Each row was made from one walk, in order. Every step used is in the known rows, and no mark comes twice. Write each row's walk.
In the rows, zero is written as 128.
Known rows
b/q/s/d/y: [ 98  82  90 137 137  87  79 168 160 150 127 104  76 171 158 145 116 119
 122  76 146 160 192 144 144 146 136 101 181 118 109  90 152 160 162 145
 109 173 186 119 121  89 101 107 131 102 137]
d/s/q/b: [121 113 145 150  97 115 100 153 158 137 147 121 105 157 181 186 107  89
  76  80 147 116 181 126 154 133  91 121 221 101 142 138 168 149 160 115
  92 120 165 112  95 108 114  99  99  73 124]
e/b/q/s/n: [105  87  74  92  80 122 103 145 177 116 123 142  87 159 150 119 125  72
  49 110 171 148 170 136 140 144 166 114 161 132 140  80 153 166 168 154
 131 151 170  97  97  96  87 141 127 106 164]
y/g: [124  93 107 120 115 104 118 126 130 163 123 137 120 170 192 130 119 102
  63 131 164 119 156 119 130 122 106 121 141 126 146 132 173 134 182 132
  84 162 178 135 116  96 125 125 113  86 155]
n/s: [126  82 116 151  94  99 118 123 150 146 144 155 144 189 185 133 100  77
  63 117 131 138 144  90 126 144 114 114 148 143 138 130 166 126 162 132
 113 120 174 110 104  98 126 120 130 108 128]
b/q: [136  76  95 132 112 111 117 137 146 125 141 131 112 161 175 133  95 117
  96 109 140 122 131 122 129 131 135  91 141 131 119 101 144 148 184 122
 135 145 194 130  98  97 103 111 137  94 149]
p/r/a/z: [109  75 149 128  82 101 114 131 149 162 138 153 114 145 195 144 138 112
  92 117 136  98  89 108 104 103 112  80 171 163 108 164 163 142 172  91
  75 139 161 151  91 120 147 175 108  84 160]
r/p/x/s/v: [129 115 147 147  89 124 127 166 134 168 159 193 114 164 175 119  78  99
  59  81 148 151 126 165 116  88  93 141 166 148 137 100 186 170 130 126
 112 138 144 105 104  90  77 100  84 121  90]
p/x/s/q/b: [131  81 152 123  95 130  97 177 127 157 170 143 108 188 167 174  81  78
  68  63 166 109 164 138 135 119  99 158 211 112 165  99 203 165 151 129
 103 128 149 113  73  76 105  77  66  89 116]
v/s: [132  93 122 165  88  91 125 161 135 146 143 150 129 164 187 144  86 108
  81 122 120 134 129 113 154 129 126 100 155 127 124 126 169 123 157 132
  98 141 160 128  82  97 132 118 132  86 130]
k/a: [124 101 130 136 103 112  90 133 157 153 150 155 121 155 175 135  78  93
  81 122 114 121 161 125 120 134 122 101 140 146 130 105 163 144 166  77
 102 108 145 145 112 102 130 121 121 113 141]
f/z/a/k: [145 123  78 157  79 101 142 120 139 163 133 144  95 180 145 114  74  80
 101  93 112 127 154 137 153 122 124  82 162 173 146 123 140 179 119  91
 118 138 124 137  87 134 117 134 114 102 118]
z/a/r/p/x/s/q: [115  86 192 139  45 105 127 142 120 159 170 159 138 146 162 114  68 105
  95  75 106 168 109 167 114 138  81 126 192 121 163  80 177 193 128 149
 105 118 173 112  73 135 127  69  61 114  75]
a/r/p/x: [130  85 173 158  64 101 135 126 129 161 142 150 125 144 159 118  80  98
  88 115 118 152 107 132 121 128  95  87 135 114 144 123 169 182 141 114
  87 133 175 118 100 127 101 102  84 105 105]
q/b/e: [159  85 115 148 108 145  90 149 159 154 132 163  78 163 166 162  96 106
  78 103 152 132 134  98 132 111 113 107 187 128 145 123 154 136 203 105
 121 142 162 130  90 115  93 117 123  85 165]
j/s/d: [155 104 134 173 117  87  85 163 143 166 158 123 129 176 177 152  82 100
 118  83 130 150 188 106 120 145 115 132 164 135 152 121 197 116 161 127
  98 141 191 135  99 107 131 106  94 108 116]
f/z: [150 108 117 170  94  98 116 133 161 154 144 151 108 176 150 131  85 106
  69 124 121 133 163 117 123 116 114  91 157 150 126 128 169 167 152  89
 111 151 134 136 100 113  96 139 106  94 138]
m/s/n: [134 128  82 133 112  77  94 104 171 136 148 140 143 141 189 156  83 100
  70 120 124 138 174 124 137 150 133 108 180 149 155  94 175 167 171  87
 116  88 155 116  88 133  99 132 106 104 119]
g/y/d/s: [138 132 144 165 138  94 100  94 133 155 134 123 143 168 174 135 126 122
  65 133 121 171 167 106 124 114 124 119 152 123 143 141 163 163 191 100
  70 139 161 102 135 125  81 135 136  92 134]
f/z/a/r/p/x/s: [146  85 160 191  30 112 145 124 130 160 163 166 119 159 137  94  60  91
  85 106  85 180 115 162 107 108  85  90 163 151 152  90 167 226 121 111
 109 140 142 118  94 133  83  86  69 118  90]
p/r/a: [117  78 155 142 100 119 116 119 163 179 132 161 103 149 200 121 114 119
  68 131 148 116 104 108 113  97 112  97 154 159 114 160 166 136 179 123
 110 135 160 154  94 107 145 170  91  76 153]
j/s: [153  77 119 167  94  98 101 133 151 153 155 131 142 161 171 137  84  93
  80 111 115 148 163 112 115 138 125 117 143 135 173 125 195 117 170 119
 101 122 170 131  91 114 126 113 123 113 131]
v/s/d/y: [114 104 128 178 119  77 103 195 148 173 129 138  98 169 179 173  74 126
 114  86 116 158 165 122 163 139 117 107 186 110  92 116 177 145 142 148
  95 168 170 118  95  86 129 106 132  93 114]
g/y/d/s/j/h: [152 170 138 167 133  78  97  52 122 160 125  99 137 199 162 121 127 117
  61 141  93 167 179 120 105 108 142 126 143 115 154 146 176 143 192  99
  79 141 155  58 120 169  75 149 137  95 123]
a/z/f: [121 106  96  92 103  74 125 145 120 147 134 142 138 156 164 145 108 124
 100  81 139  94 121 133  94 141 137  66 157 164 145 101 163 142 138 106
  51 127 148 149  96 125 109 120 128 103 136]
w/n/s/d: [118 115 114 140 130  96  85 159 172 155 162 172 138 196 191 135  83  94
  89  94 143 148 178  94 140 162 110 137 173 133 119 137 162 136 155 126
 103 142 196 116 120  69 133 135 114 129 113]
y/d: [152 118 140 134 132 104 106 124 128 164 140 139 143 166 174 130 112 117
  83 112 160 140 143 105 124 129 114 110 150 144 128 131 176 151 183 116
 102 141 168 119  84 107 104 135 116 110 141]
p/x: [135 102 126 149 112 115 128 134 127 166 142 149 106 177 166 155  90  78
  76 110 139 117 139 118 145 116 117 101 125 123 152 118 186 151 136 114
 100 142 157 121 100 105 117 110 103  88 134]
x/s: [142  97 117 117  89  89 108 142 140 148 165 149 134 164 170 141  80 117
  69 109 128 145 147 135 100 129 136 122 168 152 151 106 180 137 188 110
 108 140 158 137  83  89 109 119 126  92 132]
z/a/k: [134 116  81 116  86 103 136 118 124 154 127 139 106 165 166 128  80  83
 102  84 120 117 136 139 152 139 129  91 156 158 165 116 136 152 139 111
 114 127 156 136  80 128 140 126 126  94 117]
a/r/p/x/s: [135  77 175 141  52  95 130 138 127 159 166 156 140 149 155 113  72 107
  82 109 117 171 108 149  98 121 107 109 153 127 148 107 181 182 156 113
  90 134 171 121  91 110  88  91  87 107  99]
g/y/d: [152 112 144 141 142  93  85 103 120 159 130 140 146 179 175 115 113 133
  56 135 131 149 154 107 110 124 122 135 154 135 149 128 165 162 203 108
  86 142 156 114 109 112  88 144 123 107 141]
q/b: [151  92 118 133  91 123  93 144 141 139 134 140 100 166 179 159  96  85
  62 100 145  94 159 120 130 127 106 115 193 127 158 127 157 150 186 110
 106 133 161 127  89  87 102 115 108  85 143]
f/z/a: [152 114 103 181  83 116 123 119 149 152 136 158 100 169 156 124  81  93
  76 114  98 130 151 132 130 119 103  86 166 160 148 106 153 178 136 107
 124 145 133 130  93 131 116 123 106  99 130]
d/s/q/b/e: [125 107 141 164 113 138  98 156 178 150 144 146  83 155 167 190 107 108
  95  83 150 151 156 103 158 119 100 113 217 101 129 133 164 134 179 112
 106 131 169 113  97 134 107 100 114  73 142]
r/p/x/s: [142  79 157 146  76 113 132 154 135 161 155 166 126 159 163 127  75  98
  81  95 141 154 114 157 110 107 113 128 147 150 155  99 185 164 153 119
  91 141 142 120  91  85  85 108 100 110 123]
r/a/k: [126 113  99  93 103 102 139 113 143 172 134 132 109 154 178 124  94  98
 101  95 141 104 121 107 125 118 141  88 165 154 134 159 142 133 160 111
  93 121 172 150  77  95 151 153 116  75 135]
v/s/q/b/e: [129  75 147 169 101 130  99 198 155 150 144 168  97 166 182 173  89 116
  93  87 155 138 126  99 169 124 102 133 218 103 118 122 169 122 177 148
 114 137 165 120  67 111 127  98 110  86 141]
w/n: [129 114 105 113 114 103  92 133 171 144 153 170 127 155 172 130  74 115
  58 122 128 136 153 130 136 142 127 111 161 129 146 135 160 148 179  97
  97 142 168 139 101  86 119 152 136 115 144]
y/d/s/j: [138 163 136 155 124 100 114 105 151 160 122 103 134 165 168 158 135 112
  80 109 139 154 164 102 123 125 131  92 144 122 130 145 179 155 176  96
  98 139 178  91 105 130 103 123 150  80 128]
m/s/q/b/e: [149  93 123 149 122 104  81 152 179 135 155 143 100 153 176 192  78 124
  97  86 144 137 154 105 142 135  96 138 229 135 149 103 165 145 196 103
 117  95 161 141  75 143  97 101  79  92 138]
g/y: [142 103 122 136 114  86  87 112 133 148 129 147 125 172 176 126  92 124
  47 142 101 131 158 124 110 127 129 128 158 127 166 119 157 147 194 100
  86 139 155 130 116 115 101 145 127  89 137]
b/q/s: [114  71  85 122 106 101 102 136 146 123 139 115 104 165 167 118 125  98
  87 113 149 137 158 133 137 137 146  94 145 135 140  97 144 136 176 131
 113 146 174 129 110 100 103 123 133  94 157]
x/p/r/a/z: [122  79 150 130  59 110  99 130 154 163 144 116 125 127 202 136 124  87
  99  91 151 100 114 123 107  95 114  96 156 152 108 164 168 129 172  93
  62 154 162 153  90 115 145 186 111  80 173]
w/n/s/d/y/g: [ 83  84  95 136 149  99  85 153 181 183 129 155 119 199 192 134 103 106
  79 102 161 165 199 109 149 157  90 148 178 104 106 145 171 158 166 153
  79 171 199 102 147  54 128 121 128 137 127]
s/j: [140 133 113 129  95  91 101 120 150 151 116 130 118 173 171 150 102 113
  63 115 118 116 153 118 107 138 139 102 146 131 150 123 171 140 177 102
 116 141 175 118  90 117 122 130 140  77 127]

Write each row's walk
[124 115 124 146 133  82  88 162 157 177 127 138  89 167 164 171  84 128
 107  81 125 151 183 128 136 141 113 110 189 122 113 110 175 158 157 125
 103 167 173 122 101  99 115 114 120  98 120] => s/d/y
[147  96 155 189  35 101 130 111 151 144 137 162 120 139 149  86  73 113
  86 122  77 164 118 147 109 134  77  74 175 149 137 111 134 208 142 107
 112 136 155 129  95 154  97 115  88 118 100] => f/z/a/r/p
[124  88 129 120  70 114 118 120 158 184 132 113 109 143 197 103  92  81
 102  85 173 116 128 127 133  91 134 109 137 158 113 175 156 123 163 107
  90 145 154 164  89 104 148 192 106  72 154] => x/p/r/a/k
[107 102 109 138 147  91  95 158 144 190 109 125  91 174 183 156 109 127
  98  94 161 143 190 129 140 134  92 127 176 110 113 120 181 155 169 148
  82 186 187 120 127  87 121 110 111  91 137] => s/d/y/g
[140  87 159 160  86 121 134 145 139 161 130 165 112 154 167 132  86  93
  85 102 142 132 115 139 135 112 101 109 130 140 151 118 169 164 138 116
  88 138 146 117  98 103  94 119  99 107 128] => r/p/x
[141  95 160 209  42 121 148 113 137 163 139 162 105 154 142  98  70  82
  91 113  86 158 113 148 131 115  75  74 147 135 145 109 154 224 106 110
 106 136 146 116 102 154  95  94  66 114  98] => f/z/a/r/p/x
[127  84 150 154  88 111 101 195 138 136 146 141 119 174 194 169  88  97
  76  83 148 103 153 121 164 139  93 140 222 104 129 128 174 135 158 148
 100 126 161 122  65  85 135  96  96  86 118] => v/s/q/b
[112 162 104 158 109 105 121 134 153 155 145 154 108 152 189 155 104  98
  59  99 128 143 171 128 150 107 103 100 170 117 117 139 168 143 139 108
 112 135 169 108 125 122 106 116 122  85 107] => d/s/v
[132 120 119 160  81  84 117 150 137 148 118 133 129 174 184 150  95 111
  70 120 110 125 135 113 136 134 142 102 147 121 132 126 172 128 164 124
 107 143 172 111  78 108 138 121 152  77 121] => v/s/j
[133 119 133 172 112  79 110 192 125 157 147 143 115 175 193 161  81 114
 116  93 134 135 154 108 156 139 120 116 173 127 104 121 173 119 144 144
  96 159 181 130  90  89 137 114 106  82 114] => v/s/d
[123  97  86  99  70 105 107 143 168 110 105 114  78 177 138 132 127  90
  59 106 153 129 163 129 108 140 163 114 142 133 149  94 148 151 182 145
 127 167 183 117  99  99  93 131 140  80 164] => e/b/q/s/j
[139  93 123 132  95 111 127 147 124 165 166 151 119 176 163 149  79  86
  72 101 138 135 141 132 122 110 132 119 143 135 157 101 199 155 153 115
 102 143 150 122  90  89 103 101 104  92 129] => p/x/s
[136 118 162 166 139 143  95 149 164 162 142 140 104 158 167 180 127 121
 105  78 180 170 153  92 156 114  91 118 216 109 115 139 175 153 189 118
 103 131 171  98  92 132  94 103 108  93 146] => y/d/s/q/b/e
[116 110 104  79 107  92 135 127 129 162 136 142 129 141 181 136 116 130
 105  81 140  81  99 116  75 124 132  57 170 172 138 124 150 141 145 123
  44 116 163 161  89 108 138 131 110  89 146] => r/a/z/f
[115 117 105 154 105 113 115 134 148 155 148 182 133 195 199 125 101  78
  42 100 142 134 155 100 134 127  94 131 164 136 122 131 171 132 141 141
 132 119 175  96 115 103 121 113 111 120  97] => n/s/v
[127  94 140 133  77 129 119 143 150 162 152 182 133 153 168 121  84  85
  61 100 152 158 132 166 122 113 129 124 160 145 153  85 191 187 145 119
 106 125 141  86  86  92  79 118 107 122 112] => r/p/x/s/n
[113  85 127 120  98 105 134 123 152 183 126 147  99 158 189 111 105 102
  98 108 157 113 105 116 130  99 133  92 151 170 113 172 151 137 163 103
 104 127 153 163  92 108 148 182  99  76 144] => p/r/a/k
[109  82 143 139 100  93 109 140 157 147 156 156 151 192 188 144  99  91
  69  95 142 135 154  94 136 163  98 143 175 127 131 124 179 123 147 148
 112 110 178 106  89 106 147 113 106 110 107] => n/s/q
[120 152 120 148 134 118 109 104 159 164 139 133 146 148 181 145 133  96
  72 114 157 168 173 110 152 127 134  90 163 123 119 133 181 172 163 108
 102 123 167  74 102 126  95 134 137 107 130] => y/d/s/n
[132  93 162 167  52 120 140 112 118 157 137 156 114 140 163 109  76  82
  92 106  95 150  97 145 130 129  82  82 144 123 163 102 153 195 126 131
 101 126 173 112  95 145 119  87  83 108  97] => z/a/r/p/x
[127 108 113 148  88  94 112 111 156 145 123 139 142 201 182 140 109  81
  52 117 120 125 148  90 109 148 128 117 140 136 147 129 170 129 165 123
 120 120 182  94 100 111 129 121 145  97 115] => n/s/j
[121 147 125 155 141 106  89  83 148 158 129 135 153 163 182 127 135 111
  46 139 129 173 185 116 135 124 140 116 166 115 138 129 171 185 185  99
  84 125 158  69 126 130  76 149 141 104 126] => g/y/d/s/n
[119 125 120 133 120  77  82 162 135 160 143 129 103 176 171 142 115  96
 100  89 155 143 195 125 134 147 125 119 176 138 145 112 167 124 148 130
  78 159 166 135 109 101 127 137  92  86 128] => q/s/d
[111 140  99 143 104 111 112 111 171 150 139 141 124 142 181 156 113  88
  63 121 127 151 175 126 152 131 140  84 165 115 134 125 173 158 154  97
 104 122 165  88 105 127 109 133 143  86 126] => d/s/n
[115 117  97 128 101 101  93 115 184 143 135 160 147 196 179 126  95  91
  43 123 119 133 160 100 120 161 133 124 146 126 145 146 164 141 174 109
 113 125 188  97 109  89 129 144 161 123 122] => w/n/s/j
[ 90  68  87 109 122 103 100 183 160 152  98 108  50 177 152 137 137 102
  95  86 196 160 202 139 141 136 118 139 172 110 110  93 158 161 174 190
  95 213 192 117 137  66  91 109 107  95 170] => e/b/q/s/d/y/g
[140  88 144 136 116 140  82 166 165 155 141 165  86 167 169 172  96 115
  86  82 162 129 142 104 142 126  98 133 216 114 139 117 164 133 195 121
 123 133 169 126  73 121 112 112  98  88 146] => s/q/b/e
[ 81  68  77 128 148  94  89 164 146 161 112  93  75 178 177 131 144 115
 114  91 179 154 201 144 149 136 119 120 171 105 108  98 161 156 171 169
  86 193 195 119 145  79 107 103 121  98 153] => b/q/s/d/y/g
[124 107 122 102  89 100 120 126 138 152 146 136 126 139 188 157 124 107
  98 105 123  92 106 100 100 121 119  75 182 149 127 152 154 142 168  97
  66 132 182 140  78 107 151 151 121  82 154] => r/a/z
[141 118 137 141 120  98 108 177 115 178 170 146 107 192 168 165  76  94
 108  75 152 141 167 125 123 115 121 133 163 136 136  94 200 152 136 124
  99 160 171 124  99  79 110  95  77  85 110] => p/x/s/d
[ 99 111 114 139 129  72  78 161 156 173 128 122  84 169 156 155 111 109
  98  81 137 163 206 137 139 147 123 112 190 123 135 112 175 148 147 135
  79 166 154 123 111 101 116 126 117  99 128] => q/s/d/y
[114  99  82 122 100  94  96 129 150 121 120  99 104 177 164 124 136 102
  79 113 138 125 162 136 118 142 165  94 138 126 148  98 147 141 182 123
 122 146 183 112 106 109 106 126 152  84 146] => b/q/s/j
[132 113 126 134 118  56 100 135 163 132 163 129 143 151 183 173  74 128
  91  95 127 134 167 122 136 158 105 135 196 143 152 102 177 144 164 107
 103  92 162 146  79 133 123 113  79  94 113] => m/s/q
[138 158 138 163 130  89  91  83 140 157 112 106 143 178 172 140 136 129
  54 134 109 160 176 105 107 121 141 114 144 113 150 142 169 167 196  90
  79 141 170  85 128 138  84 137 156  79 125] => g/y/d/s/j
[111  97 149 151  98  84 116 179 140 143 150 149 138 165 189 152  84 119
  88  98 131 133 140 119 166 145 110 127 183 112 119 120 181 118 145 150
  99 133 165 127  70 102 152 114 111  90 115] => v/s/q
[ 83  95 101 128 141  80  85 157 143 186 109 112  82 174 177 140 136 106
  90  97 174 159 214 140 146 139 107 130 180 108 135 120 180 146 159 156
  59 189 169 122 137  87 122 123 108  95 144] => q/s/d/y/g
[133 125 166 152 125 124  96 146 145 149 147 114 127 163 179 175 128  97
  88  73 175 135 180 113 153 129  84 128 218 110 128 146 179 165 169 122
  91 122 169 100  92 106 101  98  93  94 125] => y/d/s/q/b
[118 126 103 120  92  81  91 120 148 147 116 116 113 173 162 135 129  91
  54 116 129 130 177 130 114 143 152 104 150 134 175 119 171 132 168 113
  91 142 155 117  98 120 125 142 138  80 137] => q/s/j
[123  70 145 142  93 121  94 155 156 136 150 148 132 197 192 157 105  68
  58  78 158 108 167  95 137 155  80 153 214 120 145 130 172 139 162 149
 113 102 172 101  85  86 127  96  89 105 113] => n/s/q/b
[ 99  90 116 167 132  83 111 191 134 186 113 127  98 177 197 159 103 122
 108 100 153 152 175 124 168 130  98 127 177  98  93 126 183 141 155 168
  75 190 183 117 117  77 133  97 121  89 132] => v/s/d/y/g
[123  74 111 170 136  90  87 160 149 197 128 108 113 177 177 151 106 110
 111  90 148 168 209 122 131 137  97 142 167 107 142 129 209 137 171 153
  75 170 191 120 127  93 127  94 109 115 129] => j/s/d/y/g
